Each row was made from one small tree. Brackets hold a mark, then the marks that hang from it, in alphabetical order. Every link used is in the known rows. Write each row's tree.
In the rows, zero is written as 128.
Known rows
{P A {B Q}}: [136 138 169 144 178 139 104  89 105 145 117 132 143 152 129 122 100 127
 132 117 121 146 150  88 122  94 195  99 161 130 144 107 195 118 185  85
  73  90 113 110 110 138  85 135 175 122 164  95 131 128  90  87 115 176
  93 136 135  83 100 121 138 136  93  76 110 126 127 136  98  96  91 128
 119 159 150 122 187 104  95  89 141 128 110 136]
{P {B {Q M N}} K}: [142 131 161 140 155 121 140  68 123 155  90 142 154 138  93 127 173 134
 180  86 128 128 164  83 112  80 186  91 118 153 153 130 232 128 183  86
 127 111 104  97 166 156  80 135 180 140 157 106  90 134  39 106 110 161
  71 106 154  89  85 147 123 138 107  88  89 158 154 142 136 122 103 102
 165 146 113 148 197 103  83  91 159 112  93 125]
{N {Q {K {P A}} M}}: [115 127 140 162  97 137 147  70 192 160 164 143 139 155  77 131 110 137
 213 118 106 108 106 120 123 131 115 104 164 127 155 147 188 176 131 101
 134 151  96 111 168 115 162 140 162  97 157  41 151 122  72 112 104 115
  78 115 141  91 103 147 112 141 152 129  74 107 164 135 113 139 113 132
 114 158  85 130 142 101  94  82 140 119 124 140]
{Q K M N}: [156 125 116 147 129 127 163  77 170 163 157 143 136 129  80 122 180 146
 193 108 112 125 130 123 129 117 167 118 100 154 175 183 154 150 120 107
 152 154 108 130 213 113 132 126 165 159 160 105 140 134  66  91 131 137
  87  87 131 103 113 170 133 151 142 131  77 148 172 162 156 150 137  87
 145 130  97 158 117 127 110 102 140  94 111 122]
{M Q}: [103 115 126 113 154 117 126  82 116 136 109 141 118 127 113 109 104 159
 140 106 136 160 132  86 104 130 146 142 157 105 134 136 165 129 144 110
 114 109 104 112 162 145 141 132 168 162 148 120 112 121 121  95 124 155
 103 112 129 120 118 137 131 152 118  92  96 145 108 141 129 115 120 118
 156 122 155 139 132 123  81  89 117 125 121 135]
{N {Q {K {P A B}} M}}: [131 148 151 163 122 139 144  83 191 164 145 155 142 151  77 145 103 137
 199 106 104 126 127 132 123 101 158  92 174 145 165 130 216 165 169  91
 127 135  92 101 166 138 154 158 182  86 163  44 146 119  69 100  85 121
  65 133 139  85 108 133 112 138 145 129  81 116 176 136 101 124 111 125
 116 169  73 144 148  91  76  66 151 126 117 157]
{A {P K}}: [134 122 115 133 147 140 129  90 154 121 102 149 142 161  80  71 108  93
 112 140 141 134 120  67 100 107 170 144 182 136 136 147 176 145 113 126
 129  91 129 117 159 141 114 151 182 139 136 113  91 140  97 128 105 162
  93 145 143 140  72 126  93 138 129 114 113 124 134 155 122 108 111 100
 170 138 118 135 121 105  94 118 129 108 112 113]
{Q {K P} M}: [121 135 126 149 101 125 147  94 185 143 154 159 134 123  75 153 136 164
 188 120 132 130 125 126 120 139 136 105 143 134 151 165 164 170 100 103
 157 149 109 141 194 122 170 138 173 144 157 106 121 117  92 107 110 111
  79 114 124 129 105 139 121 146 149 113 101 143 172 146 129 143 134 115
 144 128  89 132 111 117 107  87 138 104 119 124]
{K {P A {B {Q M N}}}}: [134 130 188 129 130  97 150  82 154 160 139 134 142 124 116 173 144 113
 203 106 125 122 142 108 109 103 171  64 123 133 146 125 221 147 132  86
 115 102  92 126 172 158 125 129 186 125 170  74 125 134  65  85 126 166
  55 111 148  80  91 107 125 148 124  87  90 140 164 131 110 132 119 125
 135 167 102 151 182  85 102  44 170  95 106 118]
{B {P A} {Q K M N}}: [188  91 156 135 126 136 160  45 138 141 179 130 152 180 111 127 200 147
 178 106  92  95 113 122 108  98 160  92 107 125 183 150 208 135 118 104
 101 121 112 124 165  91  75 115 172 129 146  76 126 136  67  96 125 161
  92 105 137  78  85 160 124 148 129 114  70 140 165 130 148 124 104 100
 121 157  98 175 145 113 121  52 178  76 113 118]
{P A K}: [128 118 153 151 138 158 106  99 138 118 126 141 141 165  98  58 113  90
 139 128 113 125 127  67  94 120 122 111 186 120 148 132 183 136 135  80
 113 121  99 120 142 136  95 135 168 124 143  98 109 128  68 116  90 159
  91 142 159  97  90 143 109 138  97  94 101 111 109 132 103 108  96 130
 135 164 129 110 173 121 103 120 131 120 104 123]
{K {P A B}}: [130 141 171 139 144 121 115 111 167 135 139 145 143 134 105 138  88 112
 139 126 117 152 134  92 104 127 159  77 190 127 143 129 189 153 133  96
 113  96  92 142 148 147 138 151 194 107 148  89 138 122 111 101 101 163
  71 153 137 115 107 105 124 143 127  93 121 116 151 142  84 105 119 135
 122 163 112 115 155  88  98  68 137 123 105 142]
{N {Q {K P}}}: [124 120 109 155 115 102 134  70 167 158 129 132 139 172  86 116  90 161
 145  99 138 119 102 115 155 125 138 149 176 113 150 160 183 153 114 108
 136 153 108 129 160 106 163 138 163  87 160  76 168 137 117 118 104 116
  75 143 146 115  94 129 131 148 172 108  90 109 161 138 109 121 102 119
 143 112 107 146  97 106  91 114 125 130 130 140]
{P A B K}: [141 136 180 152 166 166  94 100 144 133 107 152 152 157  94  89  90  92
 132 115 108 151 149  67  90  99 156  96 199 128 156 116 205 138 176  89
 110  99  96 111 137 152  82 160 194  97 131 103  97 136  69 108  85 181
  82 152 151  98  83 132 110 133  91 102 105 125 126 140  91 106  97 117
 134 184 124 110 170 103  83 110 141 131  97 147]
{M {Q {K P} N}}: [125  99 125 129 126  93 161  68 159 145 150 144 121 151  87 104 120 164
 180  88 126 146  83 112 100 149 147 119 132 108 175 169 190 156  72  92
 147 131  63 140 211 138 151 123 185 141 161  99 123 146 111 112 115 183
  87 121 130 119  90 131 133 169 172 102  70 142 157 129 139 145 135 105
 173 118 109 189 108 101  96  77 150  84 119 132]
{P A {B {Q M N}} K}: [144 126 180 140 155 141 133  73 130 148 116 146 146 140  99 114 153 107
 182  96 111 115 156  77 100  73 177  73 131 139 159 123 237 137 179  77
 112 107  89  98 165 160  53 140 185 124 153  78  88 137  21  98 104 171
  69 113 160  66  69 137 115 143  95  91  86 138 148 134 127 126  97 114
 144 175 112 135 217  92  92  82 172 105  86 129]
{Q {K {P A B}} M N}: [154 134 166 144 115 135 153  99 195 160 189 155 151 125  75 151 150 123
 210 111  95 126 125 124 100 123 171  61 134 161 190 149 198 178 118  97
 142 131  86 125 206 132 123 146 205 122 151  77 122 137  66  88 105 163
  63 104 129  98 101 137 122 146 146 133  81 131 189 148 114 146 137 108
 132 173  65 163 142  94  99  45 174  88 102 136]
{B Q}: [122 132 133 138 159 119 118  78 101 136 104 122 141 143 129 120 125 161
 124 110 151 132 143  84 139 106 165 147 153 124 134 134 163 117 143 101
 102 111 114 131 134 125 108 119 151 148 168 114 127 134 100 105 135 144
 105 116 139 102 110 124 137 141 115  71 114 125 115 154 115  98  94 123
 140 111 166 132 151 116 102 107 121 133 116 125]
{N {Q K}}: [136 128  92 162 141 110 128  70 143 159 120 132 141 164  93  80 104 156
 144  93 146 127 126 111 162 104 152 167 166 126 162 162 180 135 143 118
 120 153 123 109 157  87 130 135 150 102 157  78 155 135  95 110 117 119
  98 131 135 107 107 156 136 139 154 114  93 112 143 146 122 112  93 107
 136 123 122 143 113 135  82 117 112 135 127 153]

Which tree is each row?
[161 147 166 141 147 144 144  70 140 167 165 147 144 138  98 120 164 146
 195  89  95 111 139 121 121  79 201  86 106 163 187 139 221 145 171  93
 100 121  99 107 177 130  76 135 184 128 166  80 120 145  38  77 129 177
  80 101 132  59  95 166 129 138 126 105  62 140 168 136 128 113 113 100
 130 176 104 158 169 107  92  63 172  98 105 137] => {P A {B {Q K M N}}}
[162 147 133 127 155 126 173  60 158 163 155 149 130 133  75 138 152 153
 183  95 132 130 150 128 129  65 242 120 120 172 168 152 208 153 151 130
 103  94 129 102 190 140  90 142 189 142 169  81 103 148  62  90 133 165
  77 108 129 104  70 148 109 146 149 114  71 152 180 155 152 119 127  68
 168 148  96 175 124  85  83  71 170  83 108 138] => {A {P {B {Q K M N}}}}
[129 128  94 145 118 134 150  68 164 168 123 139 140 140  78 115 140 165
 190  97 116 119 129 128 159 111 145 145 141 147 159 154 181 152 166 110
 141 167 122  93 167 102 149 148 149 125 162  79 154 126  77 102 118  97
  88 103 134 108 115 175 129 132 142 138  87 130 146 153 136 123 111 115
 127 130 108 140 121 128  86 110 115 135 118 152] => {N {Q K M}}
[142 114 128 149  98 106 168  81 192 156 170 153 137 134  79 139 161 146
 198 108 119 125 119 122 122 137 151  92 113 146 178 181 172 171  71 105
 169 159  94 151 218 121 153 125 186 152 161 105 138 130  88 105 120 129
  75  93 135 115 104 144 122 153 173 129  87 146 192 150 146 149 140 101
 150 125  82 169 111 108 114  74 146  91 115 116] => {Q {K P} M N}
[148 129 144 117 158 126 165  62 142 147 100 147 145 138  83 128 153 103
 173 103 143 121 144  83 113  59 222 107 129 158 149 135 227 136 157 109
 113  77 130 102 187 170  88 149 187 143 161  84  71 153  52 109 117 170
  68 125 145 100  52 119  95 146 123  93  87 152 168 151 148 119 123  80
 183 154 103 160 160  91  80  80 167  94  98 119] => {A {P {B {Q M N}} K}}
[161  80 163 121 129 128 150  47 121 133 107 127 144 177 108 125 205 130
 167 100 119 101 141  79 103  91 153 105 112 114 143 148 214 117 129  93
 131 104 126 123 170 119  86 112 170 143 132 104 102 139  54 116  93 146
  85 113 147 104  74 140 108 148 111  96  90 154 138 123 156 113  98  97
 164 122 116 162 158 109 111  79 173  88  97 106] => {B {P K} {Q M N}}
[141 120 190 140 148  94 126  82 140 147 143 126 147 154 125 143 106 111
 153 109 114 132 127  93 107 108 188  73 151 123 162 128 199 137 121  84
  97  86  83 138 157 151 114 123 183 110 163  77 130 146 101  98 112 202
  70 143 154  83  82  91 132 145 126  79 100 125 160 121  93 111 107 123
 137 154 114 168 178  75  95  65 162  99 108 123] => {K {P A {B {Q N}}}}
[113 120 124 138 119 107 129  75 149 133 141 151 115 150  90 117  98 176
 169  97 140 163  95 120 109 145 137 135 166  96 156 152 179 157  91  94
 125 128  79 128 185 149 163 123 179 137 156 106 114 136 123 112 103 160
  99 126 121 125 102 139 130 158 155  88  84 136 142 134 126 139 129 124
 153 121 114 146  98 107  88  94 141 102 129 140] => {M {Q {K P}}}
[136 152 145 151 133 134 139  94 191 157 141 162 131 122  74 175 134 166
 180 111 128 148 141 130 126 120 185  89 157 152 168 151 191 173 138 110
 137 128  97 135 183 146 159 163 197 126 157 112 119 119  92  98 104 118
  67 120 122 130 118 131 123 138 144 116 104 149 184 164 124 128 130 114
 136 133  81 129 122 106  95  88 143 110 114 136] => {Q {K {P B}} M}
[147 109 129 147 114  98 142  84 176 142 157 143 130 159  94 107 136 139
 159 106 124 135 101 106 129 144 155 111 137 133 179 184 160 155  57  99
 151 149  95 161 203 109 145 117 190 139 158 107 139 154 117 119 115 159
  80 122 134 120  94 123 130 147 171 116  82 125 183 148 127 150 126  96
 166 109 101 179  93 101 110  92 144  96 120 114] => {Q {K P} N}
[112 104 150 144 126 131 129  75 155 133 162 154 122 165  93 100  87 160
 184 109 113 147  84 110  79 146 115 110 174 101 165 137 189 169 103  86
 110 123  69 127 173 144 138 138 181 113 141  94 117 130 103 113 100 182
  98 121 134  98  86 138 122 156 146  93  72 123 137 128 114 132 120 132
 127 157 103 135 125  97  98  79 149  97 125 131] => {M {Q {K {P A}}}}
[128 134 178 145 154 129 111  88 138 144 125 140 139 147 128 151  87 137
 141 115 140 144 133  85 118 101 176  82 180 122 136 109 206 129 148  89
  81  89  99 135 126 148 127 134 189 101 167  87 120 130 107  94 111 180
  72 150 153  97  91  89 130 136 114  65 114 118 143 129  82  91 103 135
 128 159 136 122 175  82 100  72 156 113 113 132] => {K {P A {B Q}}}
[143 145 141 121 178 127 128  80 125 139 101 133 137 144 110 122  94 141
 109 118 154 150 154  86 139  75 235 148 174 145 132 122 187 115 165 132
  71  62 139 110 128 146 102 139 180 131 162 103 114 132 114  98 137 166
  82 148 131 115  78  97 112 125 121  86 107 129 144 160 120  91 107  92
 153 144 131 139 135  89  77  90 138 115 115 127] => {A {P {B Q}}}
[114 125 106 156  96  97 154  74 191 156 127 140 144 146  74 148 125 169
 199 104 131 118 120 131 154 117 132 140 149 125 149 152 184 170 134 112
 154 163 110 116 185 111 182 141 155  99 158  70 151 129  92 113 109  96
  71 123 141 113 109 143 126 140 157 127  89 126 161 144 122 135 120 121
 134 134  78 140 118 116  91  97 128 123 119 137] => {N {Q {K P} M}}
[143 157 135 126 163 160 153  61 149 156 120 155 132 129  82 140 140 174
 169 105 144 139 146 120 136  78 236 132 144 166 161 124 198 147 176 135
  92  89 141 101 162 151 103 158 177 132 167  99 101 135  72  92 132 144
  85 119 109 110  74 138 109 133 135 105  89 149 176 174 141 102 119  82
 146 150 104 139 127 101  90  79 163 108 113 131] => {A {P {B {Q K M}}}}
[130 117 163 135 149 141 115  84 154 143 159 159 125 155  94 123  81 160
 180  97 109 161 105 120  71 135 154  90 182 119 181 127 210 164 138  91
  96 110  51 115 165 174 145 162 207 103 145  85 114 133 107  95  90 191
  83 130 114 100  92 132 130 147 128  99  83 137 145 124 109 129 124 131
 134 172 102 140 131  87  81  67 156  97 118 162] => {M {Q {K {P A B}}}}
[156  69 179 129 129 132 137  53 141 125 134 131 158 188 107 114 196 108
 178 109  94  90 122  76  82  99 141  81 122 116 155 139 228 130 131  82
 114  95 117 117 153 127  62 111 175 135 130  78 101 147  44 107  97 169
  78 127 149  70  68 148  94 151 102  93  78 140 146 109 136 116  88 112
 138 160 108 160 191 110 112  65 179  79  94 110] => {B {P A K} {Q M N}}
[135 139 162 147 177 137 109  72 103 136  62 143 151 150 109 115 105 135
 125  90 149 145 155  78 134  76 189 130 175 127 151 120 222 112 182  89
  99 103 119 100 123 152  92 146 177 112 150 124  91 143  60 120  92 161
  84 155 149 102  80 127 129 129  93  62 115 132 126 133 101 100  85 117
 157 137 148 113 172 110  88 133 140 138 104 129] => {P {B Q} K}
[150 141 167 151 139 144 110  99 179 145 170 153 143 154  89 128  94 125
 148 114 101 147 115 112 110 119 171  78 200 141 181 139 190 165 131  98
 106 110  92 132 155 141 136 159 206  96 155  98 126 131 100 103  87 170
  69 150 132 109 101 116 132 143 139  99  97 121 167 144  93 112 116 120
 128 163  93 132 136  92 100  81 143 110 119 139] => {Q {K {P A B}}}
[137 146 137 128 173 143 125  88 156 127  94 154 146 152  76  84 100 104
 110 126 147 151 144  69 118  88 214 134 197 146 142 130 193 137 159 126
 115  72 135 113 159 154 106 169 197 123 139 115  84 142  89 116 100 163
  77 162 143 138  66 109  98 132 114 113 120 136 145 158 115 102 116  88
 171 162 119 131 127  98  69 123 136 117 100 133] => {A {P B K}}
[147 143 172 155 176 160 110  70 126 146 141 144 150 158 115 102 101 154
 146  96 115 136 131 117 120  82 191 115 159 148 174 120 204 133 180  96
  67 111 108 116 130 137  74 140 186  91 159  90 118 141  75  95 108 180
  98 132 130  76  84 142 142 126 115  79  94 120 141 136 102  92  91 115
 112 154 131 131 161 104 100  99 154 116 113 149] => {P A {B {Q K}}}
[164  87 165 138 136 149 109  77 134 110 131 132 150 200 102  88 136  94
 114 122  99 112 118  64  83 123 130  92 191 112 150 140 181 128 120  94
 109 104 116 126 128 118  88 129 189  99 118 104 112 139 100 118  74 162
  97 157 151 110  75 128  98 144  97 114 113 117 117 119 109  97  90 129
 133 164 116 121 158 117 109  99 150 108 104 118] => {B {P A K}}
[145 116 150 152  94 133 155  97 207 152 197 148 144 143  79 132 162 122
 211 119 100 116 108 118  99 143 128  74 115 134 180 163 167 184  83  97
 155 149  77 149 213 120 142 126 188 134 153  73 126 132  76 103 113 146
  70 101 134  90  90 146 122 153 154 128  74 132 190 142 128 150 131 113
 130 155  67 159 132 100 112  58 156  82 109 118] => {Q {K {P A}} M N}
[169  97 142 138 148 137 118  46 118 130 133 128 137 189 112 111 151 174
 111  90 130 116 109 112 131  96 186 142 153 119 158 146 180 117 123 116
 100 109 137 127 129  91  94 119 171 118 140 119 146 141 110 113 112 152
 112 137 112 106  93 132 130 142 138  76  94 139 132 129 128  93  84 109
 145 106 132 149 113 129 116 104 160 103 120 121] => {B P {Q K}}
[160 109 154 136 124 158 128  50 138 128 159 139 138 181 103 125 178 155
 166 108  99 103 112 119 105 102 150  95 144 124 160 130 190 134 141 106
  88 116 130 126 145 100  93 123 171 125 141  89 128 128  68  98 104 142
  99 114 123  75  91 158 118 150 116  91  81 135 142 127 126  99  90 116
 106 151 112 137 153 119 114  73 172  88 110 128] => {B {P A} {Q K M}}
